Each row comes from the steps of one walk. Every step used is in the known rows, and no mark comes twice. Write the walk behind each row, first mark first.
Known rows:
x -> m: [ 1.85 -2.04 -0.15 -0.25  0.00  0.31  3.41 -0.37  0.71 -1.51 -2.22  0.73
  0.15  0.12 -0.12 -1.17 -1.75 -1.81 -0.51  0.36 -0.37 -0.66 -4.59 -2.18]
q -> d: [ 0.53 -3.00 -0.84 -2.31  0.98 -3.11  1.38 -0.32  0.89  0.47 -2.21  0.39
 -0.06  3.35 -0.23 -1.96  0.13 -0.81  0.27  0.24 -1.50 -0.12 -0.70  1.11]
s -> z: [-0.01  1.64 -0.25  2.54  0.50 -0.42 -2.00 -1.08 -3.07  1.82 -1.95  1.20
 -0.18 -1.37 -0.95 -1.49 -2.39 -1.69 -0.56  0.73  1.61  0.90 -0.32 -1.01]
z -> b -> d -> q -> x -> m -> f: [ 0.89 -2.21 -1.43 -1.18 -0.08 -0.19  4.71 -0.07  0.33 -2.37 -2.08  1.22
  2.12  0.77  0.86 -2.97  3.91 -5.09 -2.28 -3.29 -0.32  1.17 -2.23 -0.40]
b -> d: [ 0.48 -1.65  2.44 -1.70  1.51  0.67 -1.43 -0.97  1.43  1.15  2.10  0.49
  1.69  1.15 -1.23 -0.87  0.13 -2.03  0.58  0.52  1.40  3.31 -3.21 -0.70]
x -> m -> f -> s: [-2.11 -2.26 -1.52  0.79  0.32  1.77  3.01  0.37  2.09  1.09  0.09  0.01
  0.92  2.48  0.35  0.37  1.25 -3.08 -2.18 -1.97 -0.41 -0.71 -1.06 -0.67]
t -> q -> x -> m -> f: [ 1.30 -2.73 -2.53 -0.94  0.63 -1.79  3.85  0.74 -1.29 -1.19 -2.69  0.98
  1.27 -0.68  0.80 -2.82  3.60 -4.80 -1.26 -2.61 -1.34 -0.34 -2.87 -0.92]
t -> q -> f -> s -> z: [-1.99  0.53 -0.51  2.16  0.87  0.10  0.69 -0.63 -3.16  3.12 -0.44  1.13
 -1.43  0.05 -0.74 -0.17 -1.62 -1.42 -0.96  0.31  0.38  0.39  1.16 -0.53]
b -> d -> q -> x -> m: [ 2.71 -3.48 -0.06 -1.59  1.39 -0.47  7.38 -1.80  0.69 -3.14 -1.51  0.81
  2.60  1.05 -0.55 -1.58 -1.10 -2.08 -0.08  0.10 -1.54  1.11 -3.11 -1.20]
x -> q -> f -> s -> z -> b -> d: [-0.83  0.03  2.40 -2.09 -0.08  3.54  0.84 -1.65  0.64  0.06  1.56  1.81
  0.79  3.19 -0.51 -0.38 -0.03 -2.10 -1.04 -1.10  1.78  3.61 -2.45 -0.21]
x -> q: [ 1.34 -1.87 -1.04 -4.03  1.28  2.00  2.63 -1.06  0.09  0.31 -1.84  1.16
  0.99  1.54 -1.24 -1.20 -1.00 -1.09  1.79  0.74 -1.05 -1.34 -4.45 -2.46]
z -> b -> d -> q -> x: [ 1.40 -1.74 -0.46 -1.94  0.68  0.25  3.91 -2.71  0.94 -1.05 -1.14  1.34
  3.68  1.47 -0.89 -1.15  0.18 -0.91  0.55 -0.52 -1.60  2.47 -0.01  0.01]
d -> q: [-0.15 -0.90 -1.21  0.85 -0.01  1.68  1.68 -1.49  0.05  1.54 -2.23  0.89
  1.62  1.30 -1.39 -1.88  0.03 -0.58  1.06  0.97 -1.02 -0.58  0.24 -1.64]
m -> f -> s -> z: [-2.20  0.94 -1.17  3.29  0.75  0.67 -0.55 -0.60 -2.08  2.55 -0.49  0.68
  0.42  0.42 -0.43 -0.51 -0.63 -2.90 -1.97 -1.03  1.45  0.64  1.20 -0.11]
q -> f -> s -> z -> b -> d: [-1.18  0.53  2.53 -0.77 -0.47  2.88 -0.55 -1.40  0.87  0.56  1.70  1.68
  0.51  2.44 -0.29 -0.22 -0.03 -2.05 -1.48 -1.22  2.12  3.99 -1.58  0.17]
f -> q -> t: [-0.20 -1.97 -1.18 -3.04 -0.10 -1.14  1.07 -1.08  1.39 -3.48  1.34  0.74
  0.13  0.53 -0.75  1.33 -3.02 -1.44  0.07  0.59 -0.10 -0.52 -1.75 -0.99]
x -> s -> z: [ 0.19  0.71 -0.38  2.65  1.32 -0.55  1.10 -1.01 -2.30 -1.10 -1.78  1.50
  0.37 -0.27 -0.89 -1.55 -3.58 -1.45 -0.56 -0.01  1.36  0.06  0.90 -0.93]
m -> f -> q -> d -> b: [-2.30 -1.22 -1.91 -5.11  3.02 -0.35  3.25 -0.44  0.69  2.65  0.94 -0.62
  0.84  3.17 -0.25 -3.26  2.26 -0.55 -1.79 -2.33 -1.38 -0.52  0.54  1.66]
s -> x -> q -> f: [ 0.92 -1.07 -1.13 -5.53  1.90 -1.34  4.39  0.21 -1.75  0.52 -1.61  1.66
 -3.07 -0.42 -0.60 -1.95  0.31 -2.07  0.24  0.42 -2.73 -0.41 -1.71 -1.66]
m -> f -> s -> x -> q -> d -> b -> z: [-1.20 -0.65  2.51 -4.27  3.48  0.82  4.81  0.34  0.40  2.16 -0.54  0.30
  0.40  3.53 -0.70 -2.61  1.16  1.78 -1.80 -1.62 -3.26  5.32 -0.11  1.62]
m -> f -> q -> x -> s: [ 0.52 -3.16 -2.02 -2.21  2.07 -0.60  4.84 -0.97  1.41 -4.14  0.10  0.93
  2.48  1.03 -0.33 -0.10 -1.08 -1.29 -0.36 -1.78 -1.18 -0.70  0.44 -0.05]
q -> x -> m -> f -> s -> z -> b -> d: [-0.27 -0.26  1.78 -0.59 -0.19  2.89  1.42 -1.64  0.74 -1.28  1.14  1.67
  2.47  2.88  0.05 -0.62  0.67 -3.24 -2.00 -2.24  1.62  4.19 -2.35  0.32]
s -> x -> m -> f -> q: [-1.09 -1.78 -2.12 -2.34  1.00  3.84  0.37 -0.50 -1.20 -0.70  1.61  0.35
  1.14  1.21 -0.52 -0.15  1.57 -3.09 -1.28 -1.25 -0.77 -0.38 -3.41 -0.61]
x -> m -> f -> q -> d -> b -> z: [-1.03 -1.54  3.12 -3.73  2.62 -0.09  3.75  0.49  0.93  1.24 -0.24 -0.02
  0.16  1.99 -0.38 -2.61  1.53  1.61 -2.53 -1.63 -1.38  5.24 -1.17  1.82]
f -> m: [-1.48 -1.94 -0.19  0.11 -1.04  3.14 -0.43 -0.84  0.86  1.60 -3.43  0.96
  0.18 -1.47 -0.14  1.78 -1.42 -1.37 -1.97  0.64 -0.83 -0.18 -2.50 -5.58]

Which walk is each row?
[-1.15 -0.80  0.46  1.11 -0.30  4.57  3.65 -2.01  0.23 -0.43 -0.15  1.32
  2.86  4.21 -0.83 -1.76  1.42 -2.67 -1.02 -1.26  0.53  2.22 -0.24 -0.61] : x -> m -> f -> s -> z -> b -> d -> q
[ 1.23 -2.39 -0.60 -1.28  1.20  0.43  6.55 -1.96  2.11 -4.66 -1.27  1.77
  3.33  2.74 -0.56 -1.02 -1.73 -0.51  0.35 -1.50 -1.44  0.65  1.11 -0.37] : z -> b -> d -> q -> x -> s
[-1.97 -1.11 -1.39 -5.11  3.12  0.09  3.22 -1.03  0.84  2.64  1.00 -0.64
  0.81  3.45 -0.63 -2.75  0.65  0.63 -1.16 -1.34 -1.58 -0.44  0.33  1.45] : f -> q -> d -> b
[-0.75 -3.74 -1.15 -3.70  1.36 -0.44  0.64 -1.03  0.68  0.14  0.33 -0.05
  0.43  4.24 -0.70 -0.45  0.11 -0.27  0.19  0.36 -1.11 -0.26 -1.29  1.59] : f -> q -> d
[-2.03 -2.59 -0.28 -0.95 -0.78  1.34  2.98 -0.47  0.27  1.50 -3.75  1.12
 -1.82 -2.15 -0.01  0.61  0.26 -1.95 -2.68  0.58 -1.39 -0.28 -0.22 -5.26] : d -> q -> f -> m
[-0.58  3.28 -0.47  1.96 -3.22  3.61 -2.46 -1.50 -0.92  0.28 -3.46  2.73
 -0.11  0.91  0.36 -0.76 -1.60 -0.63 -1.55 -1.46  1.32  0.91 -1.26 -0.76] : s -> z -> b
[ 1.01 -1.43 -2.42 -4.28  1.37 -0.94  5.79 -0.65 -0.03 -4.14 -0.76  1.57
  0.42  2.55 -0.73 -0.37 -2.30 -3.13  0.55 -0.53 -3.13 -0.75 -1.75 -1.85] : m -> f -> s -> x -> q -> t
[-0.58 -0.78  3.34 -2.95  2.43 -0.55  2.38  0.35  0.09  2.91 -1.30  0.52
 -0.11  1.94 -0.70 -2.68  0.67  3.13 -0.71 -0.50 -2.31  5.20 -0.67  1.43] : t -> q -> d -> b -> z
[-1.33 -0.48 -0.51  2.44  1.61  0.85  3.43 -1.42 -2.03  0.54  0.19  0.73
  2.04  1.52 -0.73 -1.05 -0.30 -3.56 -2.03 -1.23  0.84  1.94  1.09  0.16] : b -> d -> q -> x -> m -> f -> s -> z
[ 0.97 -1.02 -0.89 -1.07  1.25  1.82  5.91 -0.42 -0.85 -1.41 -0.91  1.08
 -0.72  2.05 -0.41 -0.37 -2.32 -1.92 -0.94  0.15 -3.49 -0.02 -2.86 -1.87] : q -> f -> s -> x -> m
[-2.12  2.83 -0.99  2.42 -3.09  4.48 -1.51 -1.08 -0.28  0.71 -2.44  2.30
  0.27  2.15  0.73 -0.08 -0.34 -1.49 -2.63 -2.60  1.30  0.77 -0.18 -0.19] : m -> f -> s -> z -> b
[ 0.09 -0.07  2.40 -1.59 -0.94  3.44 -1.89 -1.44  2.14  0.10  0.98  1.62
  1.66  2.57 -0.35 -0.55  0.38 -1.48 -0.35 -0.87  1.55  3.59 -3.56 -0.47] : z -> b -> d
[-0.83  1.77 -1.46  0.71 -2.13  3.56  0.51 -1.65 -0.72 -2.73 -2.30  2.72
  1.14  1.60  0.58 -0.52 -0.89 -1.41 -2.39 -3.11  0.86  0.59  0.01  0.17] : m -> f -> q -> x -> s -> z -> b
[-1.57 -1.01  3.00 -3.70  2.61 -0.25  2.10  0.45  0.95  2.31 -0.04 -0.07
  0.09  1.80 -0.49 -2.53  1.84  1.90 -2.27 -1.53 -1.19  5.34 -0.32  2.12] : m -> f -> q -> d -> b -> z
[-0.38 -0.65  0.82 -0.16 -0.64  4.12  1.47 -2.19  1.06  0.38 -0.44  1.46
  2.64  3.46 -1.23 -1.67  0.89 -1.07  0.51 -0.06  0.03  2.11 -0.84 -0.95] : z -> b -> d -> q
[-1.68 -0.27  0.32  1.18 -0.35  4.46  1.94 -2.02  0.21  0.70  0.07  1.34
  2.87  3.92 -1.03 -1.70  1.79 -2.27 -0.63 -1.14  0.56  2.35  0.60 -0.35] : m -> f -> s -> z -> b -> d -> q
[-2.05 -1.78 -1.94 -2.09  0.45  2.89 -2.31 -0.35 -0.14  1.17  1.83  0.07
  1.04  0.41 -0.49  0.21  2.47 -2.55 -1.05 -1.19  0.71 -0.49 -2.29 -0.20] : m -> f -> q
[-0.53  0.04  0.93  0.76 -0.45  3.99  1.23 -2.44 -0.24  0.38 -0.55  1.66
  2.57  3.14 -1.39 -1.90  0.41 -1.41  0.24  0.03  0.65  2.47 -0.27 -0.85] : s -> z -> b -> d -> q
[ 0.79 -1.48 -1.41 -0.17  0.06 -0.30  4.49 -0.28 -0.92 -2.39 -2.18  1.40
  2.01  0.40  0.75 -3.24  3.40 -5.38 -2.57 -3.27  0.17  1.51 -1.69 -0.23] : s -> z -> b -> d -> q -> x -> m -> f
[-0.58 -1.27 -1.45 -6.06  3.43 -0.84  5.72 -0.84  0.79  2.22 -0.91 -0.16
  0.73  3.78 -0.62 -4.02  0.66  0.19 -0.43 -1.37 -2.31 -0.88 -0.45  0.54] : x -> q -> d -> b
[ 0.83 -2.07  0.00 -1.73  0.48 -2.26  4.05 -1.40  1.51 -3.57  0.09  1.08
  1.36  1.65 -1.15 -1.09 -1.86 -2.37  0.73  0.64 -0.43  1.16 -0.14 -1.27] : b -> d -> q -> t
[ 0.34 -0.79 -2.43 -4.03  2.49  4.34  4.25 -1.07 -1.54  0.30 -0.79  1.38
  1.48  3.91 -1.37 -0.73 -0.54 -2.02  1.15 -0.33 -4.03 -0.72 -3.03 -2.06] : m -> f -> s -> x -> q
[-1.14  1.04 -2.45 -0.15  1.62  3.23  0.82 -0.36 -1.73  1.84  0.09  1.13
  0.81  2.93 -0.79 -0.10 -0.30 -2.17 -0.45 -0.82 -4.18  0.64  0.05 -0.87] : m -> f -> s -> x
[ 0.95 -0.76 -2.27 -0.47  0.78  0.00  2.55  0.98 -1.67 -1.02 -2.24  1.05
  0.31  0.06  0.55 -2.99  2.69 -5.06 -1.80 -2.27 -1.71 -0.03 -2.76 -1.35] : s -> x -> m -> f
[-0.89 -0.47  3.03 -4.31  3.52  1.20  4.75 -0.21  0.64  2.20 -0.45  0.45
  0.35  3.79 -1.11 -1.99 -0.47  3.02 -1.15 -0.69 -3.44  5.37 -0.37  1.40] : f -> s -> x -> q -> d -> b -> z
[-0.92  0.94 -1.60 -1.26  1.78  2.03  2.05 -0.52 -1.53  1.99  0.26  1.29
 -1.18  2.18 -0.96  0.37 -1.74 -0.89 -0.23  0.34 -4.52  0.75  0.50 -0.98] : q -> f -> s -> x
[-1.18  0.30  2.30 -0.64 -0.48  3.42 -0.60 -1.32 -0.35  0.99  1.51  2.02
  0.62  2.87 -0.43 -0.32  0.44 -1.75 -0.72 -1.05  1.40  3.64 -2.00 -0.10] : t -> q -> f -> s -> z -> b -> d
[-2.00 -2.36 -1.10  0.03  0.00  3.06  5.04 -0.73  2.47 -0.35  0.43  0.51
  2.56  4.03  0.32  0.27  1.96 -3.11 -2.30 -2.81 -0.80  0.86 -0.51  0.00] : z -> b -> d -> q -> x -> m -> f -> s
[-0.05 -1.66 -0.88 -2.28  0.29 -2.62  1.11  0.94 -2.21  2.70 -1.75  1.53
 -3.44 -1.74 -0.04 -1.69  1.84 -1.34  0.60  0.45 -1.67 -0.77 -1.14 -1.32] : t -> q -> f
